Known rows, with every step that occurs:
vivuf -> daponom -> goso: [ 0.45 -0.50  2.08 -2.75 -0.37  1.63  1.15 -1.12 -0.87  1.13  0.48  1.21
  1.85  2.46 -1.71  2.30 -2.96  0.76 -3.06  2.26  0.94]
peko -> petu -> goso -> vivuf: [-1.79 -1.88  1.45  0.50  2.07 -1.37 -0.20 -0.09  2.21 -1.33  1.67  2.27
 -3.16  3.61  1.32  2.80 -1.90 -1.15 -3.16  3.89  1.10]
petu -> goso -> vivuf: [-1.34 -0.68  1.92  0.71  2.52  1.51  1.29 -0.15  3.25 -1.16 -0.93  1.84
 -5.40  1.82 -1.90  0.61 -2.34 -1.14 -4.08  3.91  2.63]
daponom -> vivuf: [-1.28 -2.13 -0.68  2.36 -0.32 -0.99  0.66 -0.59  0.24  0.88 -0.28 -0.68
 -3.53  0.04  2.36  1.37  0.29 -0.43  1.54  0.11 -0.23]
daponom -> peko -> petu -> goso: [-0.03 -2.39  0.29 -0.49 -0.62 -2.28 -0.49  0.40  1.00 -1.28  2.66 -2.01
 -2.07  1.01  5.62  2.90 -0.39 -1.98 -1.51  3.04  0.06]
petu -> daponom: [-1.71  1.64 -0.61 -0.08  3.57  2.09  2.00 -0.32 -2.11 -0.06  0.84 -4.06
  1.20 -0.08  1.14  0.71  0.16 -0.23  0.31 -1.00 -0.12]
debug -> goso -> vivuf -> peko: [ 0.72 -1.85  1.80 -0.77  4.48  1.43  0.05 -1.99  0.30  0.44  0.60 -1.29
 -2.01  3.59 -4.07  0.58  0.89 -1.35 -1.16  7.55  1.57]
vivuf -> peko -> petu -> daponom -> goso: [-3.92 -1.22  2.12 -2.69  2.45 -1.31 -0.81 -1.12 -2.45  0.96  3.05 -3.02
  3.92  4.46  4.80  2.80  0.33  0.31 -3.92  3.22 -2.25]
petu -> daponom -> goso -> debug: [-5.65  1.48  0.96 -2.34 -0.07  1.18 -0.37 -1.51 -0.73  0.61  2.27 -1.07
  0.51  2.10  0.18  0.92 -0.58 -0.32 -4.95 -1.16  0.90]
petu -> vivuf: [-1.09 -1.72  0.32 -1.13  3.88 -1.20  1.13 -0.97  0.80 -0.50 -0.16 -2.97
  0.19 -2.02 -0.72  1.09 -1.04  0.44 -1.49  0.30  2.08]
peko -> petu -> goso -> vivuf -> daponom: [-0.63 -1.73  0.67 -1.17  4.34  0.87  1.99 -1.21 -0.09 -0.50  2.12  0.87
 -0.38  4.36 -0.28  4.60 -2.98 -1.60 -2.65  4.65  1.87]
peko -> petu: [-0.54 -1.12 -0.53  0.05 -0.14 -2.55 -1.42  0.18 -0.98 -0.16  2.32  0.38
  2.06  1.92  3.06  2.08  0.39  0.08  0.82  0.35 -1.53]
peko -> petu -> daponom -> vivuf -> goso -> debug: [-6.75 -0.39 -0.58  0.11 -0.66 -1.15  0.97 -1.79 -1.94 -0.01  2.71 -2.37
 -1.91  1.53  4.16  4.00  0.80 -2.85 -2.68 -1.41 -1.17]
daponom -> petu: [ 1.70 -1.51 -1.28  1.67 -0.63 -2.13 -1.26 -0.50 -1.13  1.91  1.16  1.69
  0.97  1.59  0.68  0.40  2.15  0.93  1.69 -0.73 -1.48]
daponom -> vivuf -> peko -> petu: [-2.72 -4.19 -0.51  1.13  0.83 -3.57 -0.98 -1.02 -1.46  1.54  2.01 -2.06
  0.47  2.51  6.34  2.84  2.40 -1.08  0.55  2.61 -3.07]
vivuf -> peko -> petu: [-1.43 -2.11 -0.05 -1.47  1.16 -2.60 -1.60 -0.40 -1.62  0.48  2.33 -1.37
  3.71  2.67  3.97  1.73  2.04 -0.49 -0.86  2.59 -2.49]
daponom -> petu -> vivuf: [ 0.59 -3.10 -0.68  0.74  3.26 -3.45  0.03 -1.81 -0.21  1.52  0.71 -1.02
  0.45 -0.09 -0.12  1.52  0.83  1.51  0.29 -0.46  0.72]
vivuf -> daponom -> peko -> petu -> goso -> debug: [-2.27 -1.57 -1.41 -3.45  0.14 -0.12  0.75 -1.02 -1.53 -0.40  4.78 -2.82
  0.87  2.05  3.94  4.86 -0.52 -3.36 -2.89  1.82  1.76]
vivuf -> goso: [-0.44  0.53  1.74 -1.27 -2.56  0.67  1.20 -0.12  1.20 -0.87 -1.64  1.39
 -1.99 -0.49 -2.12  0.05 -0.88 -0.93 -3.73  1.46  0.00]
debug -> goso -> vivuf -> peko -> petu -> daponom: [-1.03 -1.37  0.87 -0.89  8.46  0.85  0.31 -2.41 -2.89  0.47  4.08 -4.43
  1.66  5.46  0.08  3.62  1.70 -1.69 -0.19  6.60 -0.17]
goso -> vivuf -> daponom: [-0.30 -0.99 -0.85 -0.31  5.42  2.87  2.77 -1.33 -0.08  1.26 -0.64 -1.73
  0.38  2.97 -3.53  2.86 -2.28  0.03  0.61  2.43  1.61]
debug -> goso -> vivuf -> daponom: [ 3.10 -0.37  0.76 -1.06  5.27  3.76  2.42 -2.17 -1.41  0.54  1.55 -0.64
 -0.20  3.60 -6.30  3.06 -1.78 -1.29  0.58  5.83  3.61]
goso -> vivuf -> peko: [-2.42 -2.07  0.09 -0.06  4.74  0.49  0.55 -0.99  1.53  1.06 -1.37 -2.35
 -0.43  2.81 -1.02  0.48  0.63 -0.16 -1.51  4.14 -0.62]
goso -> vivuf: [-1.35 -1.29 -0.14  1.27  3.37  0.60  0.50 -0.61  2.28  0.36 -1.04 -0.69
 -2.28  2.23 -1.77  0.87 -1.08  0.19  0.10  1.92  0.82]

Rows:
[-1.74 -3.91  0.65 -1.96  1.63 -4.18  1.28 -1.08  1.91 -1.45  0.35 -5.84
 -0.21 -0.75  3.18  4.50 -1.24 -0.97 -2.43  2.44  0.10]
daponom -> peko -> petu -> vivuf -> goso
[-0.24 -2.68 -1.79  0.03  0.38 -3.30 -1.14  0.24 -0.15  0.13  2.32 -4.34
  1.29  1.56  5.96  3.38  0.77 -0.40  2.53  1.07 -1.97]
daponom -> peko -> petu
[-4.26 -2.96  0.46 -4.69  1.91 -2.62 -0.50 -2.96 -1.15  0.72  4.21 -0.84
  4.45  2.68  0.06  5.47 -2.66 -0.14 -5.12  0.81  2.54]
peko -> petu -> vivuf -> daponom -> goso -> debug
[-4.37 -1.91 -0.74 -0.32  8.41  0.06  0.78 -1.42 -1.52  1.07  2.04 -6.00
  2.83  4.84  3.02  3.50  1.23 -0.23 -0.43  3.22 -2.17]
goso -> vivuf -> peko -> petu -> daponom
[-3.29  1.32  0.84 -1.75 -2.56  0.74 -0.48 -0.43  0.65 -1.41  1.71  2.94
 -3.55 -0.32 -0.47 -0.59 -0.33 -2.60 -6.08  0.22  2.79]
petu -> goso -> debug
[ 1.72 -0.68  1.14  0.70  3.42  1.45  0.11 -1.51  1.05 -0.17  0.79  0.75
 -3.18  2.91 -4.68  0.92 -0.61 -0.91  0.35  5.09  2.55]
debug -> goso -> vivuf
[-0.55 -0.72  1.44 -0.71 -1.07 -1.79 -0.92  0.37 -0.04 -1.73  2.68  2.77
 -1.15  1.39  3.05  1.65 -0.75 -1.52 -3.32  2.36  0.49]
peko -> petu -> goso
[-3.40 -0.89  0.55  1.08  0.77 -1.00  2.07 -0.84 -1.77 -0.36  1.44 -2.80
 -2.05  1.51  4.65  4.19 -0.07 -1.72 -1.00  0.56 -1.89]
peko -> petu -> daponom -> vivuf -> goso
[-0.32 -4.22 -0.20 -0.56  4.38 -3.59 -0.18 -2.32 -0.98  2.25  0.70 -2.27
  2.59  0.39  0.64  1.13  2.59  0.96 -1.10  1.78 -0.32]
daponom -> petu -> vivuf -> peko
[-3.76 -1.93  1.23 -5.05  1.82 -0.08  1.27 -3.10 -0.29  0.85  1.55 -1.42
  2.10  1.00 -3.06  3.26 -3.04 -0.11 -6.24  0.33  4.14]
petu -> vivuf -> daponom -> goso -> debug
[-0.66 -3.03  1.36  0.83  2.92 -0.57 -0.05 -1.44  1.49  1.56  0.09  2.30
 -2.77  3.64 -0.46  0.47  1.30 -0.38 -3.90  5.68  0.01]
daponom -> petu -> goso -> vivuf -> peko
[-1.39 -1.39  1.57  1.26 -2.98 -0.34  1.82 -0.84  1.28 -0.07 -1.94  0.61
 -5.18 -0.40  0.18  1.24 -0.62 -1.57 -2.25  1.47 -0.31]
daponom -> vivuf -> goso
[-2.25 -2.77  0.81 -2.47  5.19 -1.24  1.02 -1.82  0.00  0.29 -0.53 -4.40
  1.47 -1.35 -0.05  0.69  0.57 -0.12 -3.17  2.46  1.23]
petu -> vivuf -> peko
[-1.51 -4.69 -1.04 -0.90  4.40 -4.56  0.01 -0.68  0.61 -0.23  2.00 -7.47
  1.54 -0.15  5.23  4.46 -0.30 -0.13  1.14  1.14  0.17]
daponom -> peko -> petu -> vivuf
[-5.79 -2.96  0.27 -0.80 -1.51 -2.66 -1.55 -1.44 -0.47  0.09  3.74  1.30
 -3.07  2.33  5.60  2.34  1.83 -3.54 -5.43  2.97 -0.29]
daponom -> vivuf -> peko -> petu -> goso -> debug
[ 4.58 -2.08 -0.65  0.79  4.75  1.82  1.22 -2.78 -2.59  2.38  2.53  1.57
 -0.03  5.20 -6.00  3.51  0.10 -0.24  2.58  5.32  1.87]
debug -> goso -> vivuf -> daponom -> petu
[-4.64 -0.64  0.20  0.29 -4.13 -0.77  0.67 -1.34  1.39  0.11 -0.46  1.26
 -5.47 -0.19 -0.11  1.12  0.08 -2.61 -4.05 -0.65  0.49]
daponom -> vivuf -> goso -> debug
[ 0.01 -1.96  0.09 -1.13  4.68  3.22  3.93 -0.71  1.69  0.01 -0.46 -4.30
 -3.82  1.75 -0.99  3.91 -3.01 -1.85 -1.74  5.64  3.00]
petu -> goso -> vivuf -> daponom -> peko
[ 3.07 -1.97 -0.71 -1.09  5.94  3.06  2.87 -1.91 -0.56  0.71  1.09 -5.80
 -1.36  3.34 -3.92  4.27 -1.45 -1.84  2.39  6.64  2.99]
debug -> goso -> vivuf -> daponom -> peko
[-2.84 -0.10  1.86 -1.05  1.29 -1.40 -0.58 -0.70 -1.70  0.28  3.21 -1.49
  2.66  3.70  4.01  3.17 -1.19  0.79 -2.38  0.71 -1.43]
peko -> petu -> daponom -> goso
[-5.01 -1.69  0.39 -3.26 -0.19 -3.76 -0.52 -2.10  0.80 -1.60  2.02 -0.64
  0.43 -0.07 -0.05  3.15 -0.76 -1.74 -6.00 -0.28  1.14]
peko -> petu -> vivuf -> goso -> debug
[ 1.79 -0.92  0.96  0.99 -1.65 -1.08 -0.36 -0.29 -0.09  0.32  1.13  4.48
 -2.43  0.90  0.26 -0.12  1.06 -0.43 -2.45  1.54  0.58]
daponom -> petu -> goso
[-4.46 -0.57  0.85 -3.12 -0.14 -1.09  1.14 -2.15  1.78 -1.29 -0.38 -0.96
 -1.74 -1.89 -3.20  1.11 -1.38 -1.85 -6.87 -0.59  3.10]
petu -> vivuf -> goso -> debug
[-1.77 -2.40  1.83 -2.08  1.00 -3.36  0.75 -1.17  1.05 -1.83  0.44 -1.20
  0.54 -0.33  0.68  3.29 -1.53 -0.73 -4.38  1.72  0.62]
peko -> petu -> vivuf -> goso
[-3.81 -4.29  2.41 -1.01  1.91 -3.26 -2.07 -1.52  2.10  1.44  1.00  0.22
  1.35  6.64  1.97  2.89 -0.89  0.85 -4.02  5.96 -1.66]
daponom -> goso -> vivuf -> peko -> petu
[-2.33 -1.64  2.53 -0.81  3.56  1.58  1.20 -0.76  2.50 -0.44 -1.11  0.39
 -4.09  2.24 -1.29  0.13 -0.62 -1.49 -5.55  6.01  1.51]
petu -> goso -> vivuf -> peko
[-2.33 -1.67  2.44  0.16  1.04 -0.51 -0.37 -0.88  3.73  0.98 -1.38  1.84
 -2.92  4.15 -1.84  1.17 -2.72  1.26 -3.24  3.30  0.95]
daponom -> goso -> vivuf
